Each row was made from one small tree. The marks that hang from a mark follow it in brackets, in alphabetical order. Every link used is in the known rows. Write each row's tree.
Known rows:
ruzuf(likeb(mamo meto)): [-0.38 -0.02  0.08  0.02  0.03 -0.06 -0.16  0.10  0.08  0.05  0.10 -0.01
 -0.02 -0.13 -0.01  0.03  0.20 -0.08  0.04  0.04  0.02]
furad(likeb(mamo meto) nelod(porani)): [ 0.27  0.01  0.24 -0.12 -0.02 -0.01 -0.14 -0.09 -0.06 -0.13  0.11  0.01
 -0.10  0.14  0.01  0.10  0.60  0.29 -0.01  0.16  0.06]
mamo(likeb(meto ruzuf) muso): [ 0.11 -0.03 -0.19 -0.09  0.00 -0.06  0.18  0.07  0.00  0.02 -0.11 -0.01
  0.12 -0.06 -0.05 -0.04 -0.31 -0.06 -0.03 -0.14  0.12]
muso(mamo(likeb(meto))): [ 0.11 -0.05 -0.09 -0.27  0.00 -0.04  0.12  0.08  0.08  0.02 -0.11 -0.05
  0.23  0.06 -0.14 -0.12 -0.24 -0.10  0.03  0.00  0.29]
meda(likeb(mamo(muso) meto ruzuf)): [-0.20  0.10 -0.12  0.17 -0.01 -0.06  0.19  0.05 -0.02  0.05  0.06  0.14
 -0.01 -0.23  0.06  0.06 -0.04  0.00 -0.01 -0.21 -0.05]
ditod(nelod): [ 0.37 -0.15  0.33 -0.35  0.04  0.11 -0.16 -0.25  0.06 -0.15 -0.05 -0.10
  0.02  0.21 -0.02  0.00  0.17  0.06 -0.04  0.50  0.09]
furad(likeb nelod): [ 0.66 -0.01  0.28 -0.16 -0.05  0.05 -0.06 -0.13 -0.01 -0.18  0.00 -0.09
 -0.07  0.28  0.06  0.02  0.23  0.14 -0.07  0.09  0.10]
meda(likeb(mamo)): [ 0.00  0.03  0.16  0.06  0.01  0.02 -0.03 -0.09  0.05  0.08  0.00  0.00
 -0.06  0.10 -0.01  0.05  0.16 -0.05 -0.02  0.18 -0.06]
ruzuf(likeb(mamo meda meto)): [-0.55  0.02  0.00  0.21  0.01 -0.01 -0.21  0.08 -0.01  0.03  0.12  0.04
 -0.07 -0.22  0.11  0.02  0.10 -0.07  0.08 -0.13 -0.15]
nelod(porani): [ 0.44 -0.10  0.24 -0.26  0.05  0.07 -0.18 -0.14  0.08 -0.01  0.02 -0.10
  0.05  0.31 -0.12  0.02  0.23  0.09 -0.06  0.58  0.08]
furad(likeb): [ 0.51  0.01  0.28 -0.09 -0.02  0.04 -0.03  0.02  0.05 -0.04  0.02  0.01
 -0.02  0.23 -0.01  0.04  0.05  0.03 -0.07  0.12  0.09]
lemu(meto): [ 0.20 -0.07  0.31 -0.31  0.02  0.07 -0.07  0.02  0.11  0.00 -0.04 -0.12
  0.05  0.16 -0.03  0.00  0.00 -0.04 -0.03  0.27 -0.02]
porani(nelod): [ 0.50 -0.01  0.18 -0.29  0.03  0.02 -0.14 -0.10  0.15 -0.15 -0.10 -0.17
  0.02  0.40 -0.16 -0.01  0.27  0.05 -0.06  0.32  0.15]
furad(likeb(mamo meda) nelod(porani)): [ 0.34 -0.01  0.14  0.10 -0.03  0.08 -0.20 -0.18 -0.18 -0.11  0.10 -0.01
 -0.21  0.20  0.05  0.06  0.46  0.28 -0.01  0.17 -0.14]
ruzuf(likeb(meto)): [-0.12 -0.03  0.17 -0.09  0.01 -0.02 -0.18  0.04  0.12 -0.06  0.07 -0.02
  0.07 -0.05  0.06  0.02  0.03 -0.08  0.01  0.05  0.09]
ruzuf(likeb(mamo(muso) meda meto)): [-0.62 -0.02 -0.21  0.18  0.01 -0.04  0.00  0.13 -0.01  0.03  0.12  0.08
  0.00 -0.24 -0.02 -0.02 -0.12 -0.04  0.09 -0.18 -0.01]
meda(likeb): [ 0.26  0.03  0.25 -0.06 -0.01  0.06 -0.05 -0.16  0.08 -0.03 -0.02 -0.01
  0.02  0.19  0.06  0.03 -0.02 -0.05 -0.06  0.20  0.01]
furad(likeb(mamo meda) nelod): [ 0.22  0.04  0.10  0.14 -0.05  0.06 -0.09 -0.09 -0.13 -0.09  0.04 -0.03
 -0.21  0.11  0.11  0.03  0.30  0.15  0.00 -0.10 -0.14]
meda(likeb(mamo meto)): [-0.24  0.11  0.18  0.01  0.00 -0.03 -0.02 -0.01  0.07  0.05  0.03  0.07
  0.00 -0.05  0.05  0.07  0.19 -0.03  0.01  0.03 -0.03]
mamo(likeb(meda ruzuf) muso): [ 0.18 -0.06 -0.29  0.13 -0.01  0.03  0.12 -0.03 -0.11  0.04 -0.13 -0.03
  0.00  0.00  0.00 -0.08 -0.44 -0.07 -0.02 -0.14 -0.07]

Write each row's tree:
[-0.33  0.08 -0.24  0.18  0.01 -0.04  0.11  0.14 -0.07  0.06  0.05  0.08
 -0.03 -0.28  0.05  0.01 -0.06  0.03  0.03 -0.25 -0.15] -> likeb(mamo(muso) meda meto ruzuf)
[ 0.25 -0.03 -0.07  0.17 -0.01  0.06 -0.09 -0.08 -0.10  0.04 -0.14 -0.07
 -0.07  0.03  0.13 -0.04 -0.23 -0.09 -0.03 -0.09 -0.22] -> mamo(likeb(meda ruzuf))
[ 0.04  0.02 -0.15  0.22  0.00 -0.02  0.18 -0.04 -0.04  0.08  0.03  0.07
 -0.07 -0.08 -0.01  0.04 -0.07 -0.02 -0.05 -0.05 -0.08] -> meda(likeb(mamo(muso) ruzuf))
[-0.25  0.12 -0.03  0.22  0.02 -0.01 -0.09  0.08 -0.06  0.06  0.05  0.05
 -0.11 -0.25  0.17  0.04  0.15  0.00  0.02 -0.19 -0.28] -> likeb(mamo meda meto ruzuf)
[-0.07  0.02 -0.27  0.09 -0.02 -0.02  0.13  0.05 -0.09  0.00 -0.11  0.04
  0.07 -0.15  0.07 -0.06 -0.42 -0.05  0.01 -0.30 -0.05] -> mamo(likeb(meda meto ruzuf) muso)
[-0.43  0.05 -0.16 -0.01  0.03 -0.03  0.11  0.13  0.01  0.06  0.03  0.05
  0.05 -0.12 -0.08 -0.03 -0.04  0.02  0.06 -0.08  0.01] -> likeb(mamo(muso) meda meto)
[ 0.00  0.06 -0.05  0.11 -0.02  0.01 -0.07  0.01 -0.09  0.00 -0.11  0.00
 -0.01 -0.12  0.19 -0.02 -0.21 -0.07  0.00 -0.24 -0.19] -> mamo(likeb(meda meto ruzuf))
[-0.37  0.09  0.06  0.01  0.03  0.00 -0.09  0.08  0.02  0.06  0.03  0.01
 -0.02 -0.10  0.05  0.01  0.17 -0.01  0.06 -0.02 -0.13] -> likeb(mamo meda meto)
[ 0.02  0.10 -0.17  0.25 -0.07 -0.03  0.13  0.04 -0.20 -0.13  0.10  0.11
 -0.16 -0.21  0.17  0.05  0.10  0.21  0.01 -0.48 -0.12] -> furad(likeb(mamo(muso) meda meto ruzuf) nelod)
[ 0.36 -0.11 -0.21 -0.05  0.01 -0.02  0.17 -0.01 -0.02  0.06 -0.15 -0.08
  0.06  0.08 -0.12 -0.07 -0.34 -0.08 -0.06  0.02  0.09] -> mamo(likeb(ruzuf) muso)
[-0.07 -0.01 -0.07  0.04  0.01 -0.01  0.17 -0.05  0.04  0.08  0.01  0.04
  0.01  0.07 -0.14  0.01 -0.05 -0.03 -0.01  0.12  0.08] -> meda(likeb(mamo(muso)))
[-0.31  0.07 -0.04 -0.02  0.00 -0.05  0.19  0.03  0.07  0.05  0.04  0.11
  0.07 -0.08 -0.07  0.03 -0.02 -0.01  0.02 -0.03  0.11] -> meda(likeb(mamo(muso) meto))
[-0.07  0.00 -0.16 -0.08 -0.02  0.01  0.08  0.06 -0.01  0.00 -0.10 -0.01
  0.17 -0.03 -0.02 -0.13 -0.35 -0.08  0.06 -0.16  0.12] -> muso(mamo(likeb(meda meto)))
[-0.38 -0.10 -0.23  0.22  0.02  0.01 -0.02  0.05 -0.03  0.07  0.09  0.00
 -0.06 -0.09 -0.08 -0.04 -0.14 -0.06  0.05 -0.04 -0.05] -> ruzuf(likeb(mamo(muso) meda))
[-0.45 -0.06 -0.13  0.00  0.03 -0.09  0.04  0.15  0.08  0.05  0.11  0.03
  0.06 -0.16 -0.13 -0.01 -0.01 -0.06  0.05 -0.02  0.16] -> ruzuf(likeb(mamo(muso) meto))
[ 0.00 -0.06 -0.11 -0.29  0.01 -0.05  0.18  0.06  0.08  0.02 -0.14 -0.04
  0.21  0.09 -0.17 -0.08 -0.29 -0.07  0.01  0.04  0.27] -> mamo(likeb(meto) muso)
